Known rows, with every step that occurs
J > A > K > X > C > U: [-39  16 -28   8 -32 -15  17 -30 -52 -18  26   7   6 -35  29  29 -54  14
 -50   7]
A > J: [ -2  15 -26 -20   3  -2   3   8   4 -28  -9 -12 -10 -11 -12   4 -11  18
   1   8]
J > A: [  7   5  -4  13  14 -11   8 -14  10   7   4  -6  11  -8   2   8 -17   4
 -19  16]
C > A > K > U: [-20  44  -1  10 -16  -6 -44   2 -33 -32  14   2  -4 -12  16   1 -32  -4
 -10  -4]
K > X: [-11  -3  21  -7 -27 -10  -2 -31  -3   4   3  13  -6 -13  16  10   2  10
 -11  -7]
A > K > X > C > U: [-46  11 -24  -5 -46  -4  10 -18 -62 -26  23  15  -5 -27  26  20 -37  12
 -31  -8]
C > U: [-11   7   7  -8   9   8   1  -1 -28 -12   1 -19  11  -8   3  -3 -27  -9
  -2   4]
X > J > A > K: [-10  -6 -36   7 -18 -16  15   1   4 -29  11  -7   1 -16  -6   2 -37  30
 -52  22]
X > K: [  1 -17  -7  20 -14 -14   9   9 -16 -12  11   8   5  10   8  13 -10   5
  -3   6]
A > K > U > F: [  4  35 -23  -2  -3   4 -32 -22 -26 -25 -12   4  -1  -5  19   8   6  21
 -20 -12]
X > C > A > K > U: [-36  44 -19  14 -31  -2 -18  -2 -66 -28  22  19  -7 -18  22   7 -44  -8
 -22 -11]
U > J > A > K > X > C: [-18  20 -35  11 -37 -31  11 -15 -29  -5  20  41  -3 -20  26  21  -9  29
 -46  -3]
F > U > K > A > J: [  2  54  -2 -55  22   1 -33  54 -21 -29   7   9   2 -24  -8  -5  33   3
 -22   0]
J > A > K > X: [-12  10 -17  12 -27 -27 -11 -26  11  -9  16  10  -2 -20  18  28 -16  26
 -36  11]
K > A > J: [-15  30  -9 -42  -1 -10 -18  -2  -1 -26   0   1   1 -21  -5  19   0  19
  -8  11]
U > K > X: [ -3  16  12 -10 -19   4 -13  -3  -2   3 -10   6  -1  -7  33  11  33   8
 -18 -16]
U > K > X > C > A: [-28  39  17   3 -28   1   5   3 -66   2   1  11   3 -17  45   8  11 -15
 -25 -17]
F > U > J > A > K: [ 16  31 -22   6  21 -26 -16  47 -12 -12  28  26   2  -8 -16 -20   2   7
 -29  10]
F > U > J > A: [ 27  24  12  -2  33 -21  -1  29 -15   8  20  22   9 -11 -16 -28   3  -7
 -24   8]
K > U: [ -2  15  12  -7 -11   6 -21 -25  -5  -7   2   9  -5 -13   9   1 -21   2
  -8 -11]
X > C > U: [-26   6 -11  -4  -6  11  28  -4 -63 -10  10  -2   8 -15   9   1 -39 -11
 -13  -4]
C > U > J: [  1  18   6 -15  14   0  -3  14 -34 -10  -4  -5  14  -2   4 -14 -10  -4
   1  -1]
K > A: [-12  15  16 -22  -4  -9 -22 -11  -5   1   8  13  11 -10   6  15  12   2
  -9   1]

Rows
[  6   8  27 -20  -9  -7  13  10 -23  -6  12   9   2 -37   8 -22  -1  11
 -72   2]
F > U > K > X > J > A
[-30  53  -7 -18 -25  -1   8  11 -62 -26  -8  -1  -6 -28  33  12   0   4
 -25  -8]
U > K > X > C > A > J
[ 20  18  16 -14  21  -8  -9  43 -26   2  16  29  -2  -3 -18 -37  20 -10
  -5  -7]
F > U > J
[ 16  31   7   1   7 -14 -18 -24  -2   0   2  16   8 -15  13  -3 -22   8
 -26   0]
K > U > J > A
[  4  21 -24  -1  -7  -5  -2 -39 -27 -33 -11  -8   7 -24  15   0 -31  39
 -67  10]
X > J > A > K > U > F
[ 16  10   4  12  -4  -4  -7 -30 -47 -17 -10   7   9   3  28  11  -2  12
 -18  -7]
X > K > U > F
[-12   8 -26   0 -27 -11  -6 -24  -1 -37  13   2  -5 -29   4   3 -59  33
 -61  10]
X > J > A > K > U
[-20   5 -13   0 -39 -16 -18 -13   1 -16  12  18 -13 -11  16  19   2  23
 -17  -6]
A > K > X
[  6  27  -1  -2  -6 -35 -20  17 -15  -7  32  38  -4 -22   1  -9   5  17
 -41   3]
F > U > J > A > K > X
[ -1  -3   3  14 -24  -8 -11 -16 -22 -20  14  17  -1  -2  16  13 -32   6
 -11  -5]
X > K > U
[ -5  28 -26  15 -10 -12 -29 -21   9 -21  15   6   0 -20  13  18 -40  17
 -33   5]
J > A > K > U
[ -3   1  11 -11 -24  -7  17 -19  -2  -7 -10  -6   7 -27  28   5  -4  26
 -65   4]
U > K > X > J > A
[-14  22  19 -18 -10  12 -11  -4 -30  -9  -9 -13  10 -17  35   7   6  -1
 -19 -11]
C > U > K > X
[ -2  31 -32   6  15 -17 -11  17 -21 -24   9  -8  17  -8   6   3 -29  12
 -24  17]
C > U > J > A > K
[ 11  41 -25  12   9  -7 -24 -36 -16 -17  -8  -3   9 -14  23  16 -12  23
 -39   5]
J > A > K > U > F
[  8  24   2  -2  28 -11   5   0 -24  -4   0 -12  25 -11   7  -7 -27  -1
 -19  15]
C > U > J > A
[-38  34   1 -15 -31 -12  20 -17 -64 -25   5   6 -11 -33  17  10 -30   5
 -16   2]
K > X > C > A > J
[-36   4 -31   4 -56 -12   8 -16 -34 -13  21  35 -16 -17  21  24  -9  21
 -28 -13]
A > K > X > C
[  7  20   7 -11  29  12   6 -16 -54  -9 -22 -28  22  -4  14  -6   0  -3
  -7   4]
C > U > F
[-19  45  34  -7 -12   0   1  31 -87   2  21  26  -1 -25  26 -17  14 -29
 -33 -19]
F > U > K > X > C > A
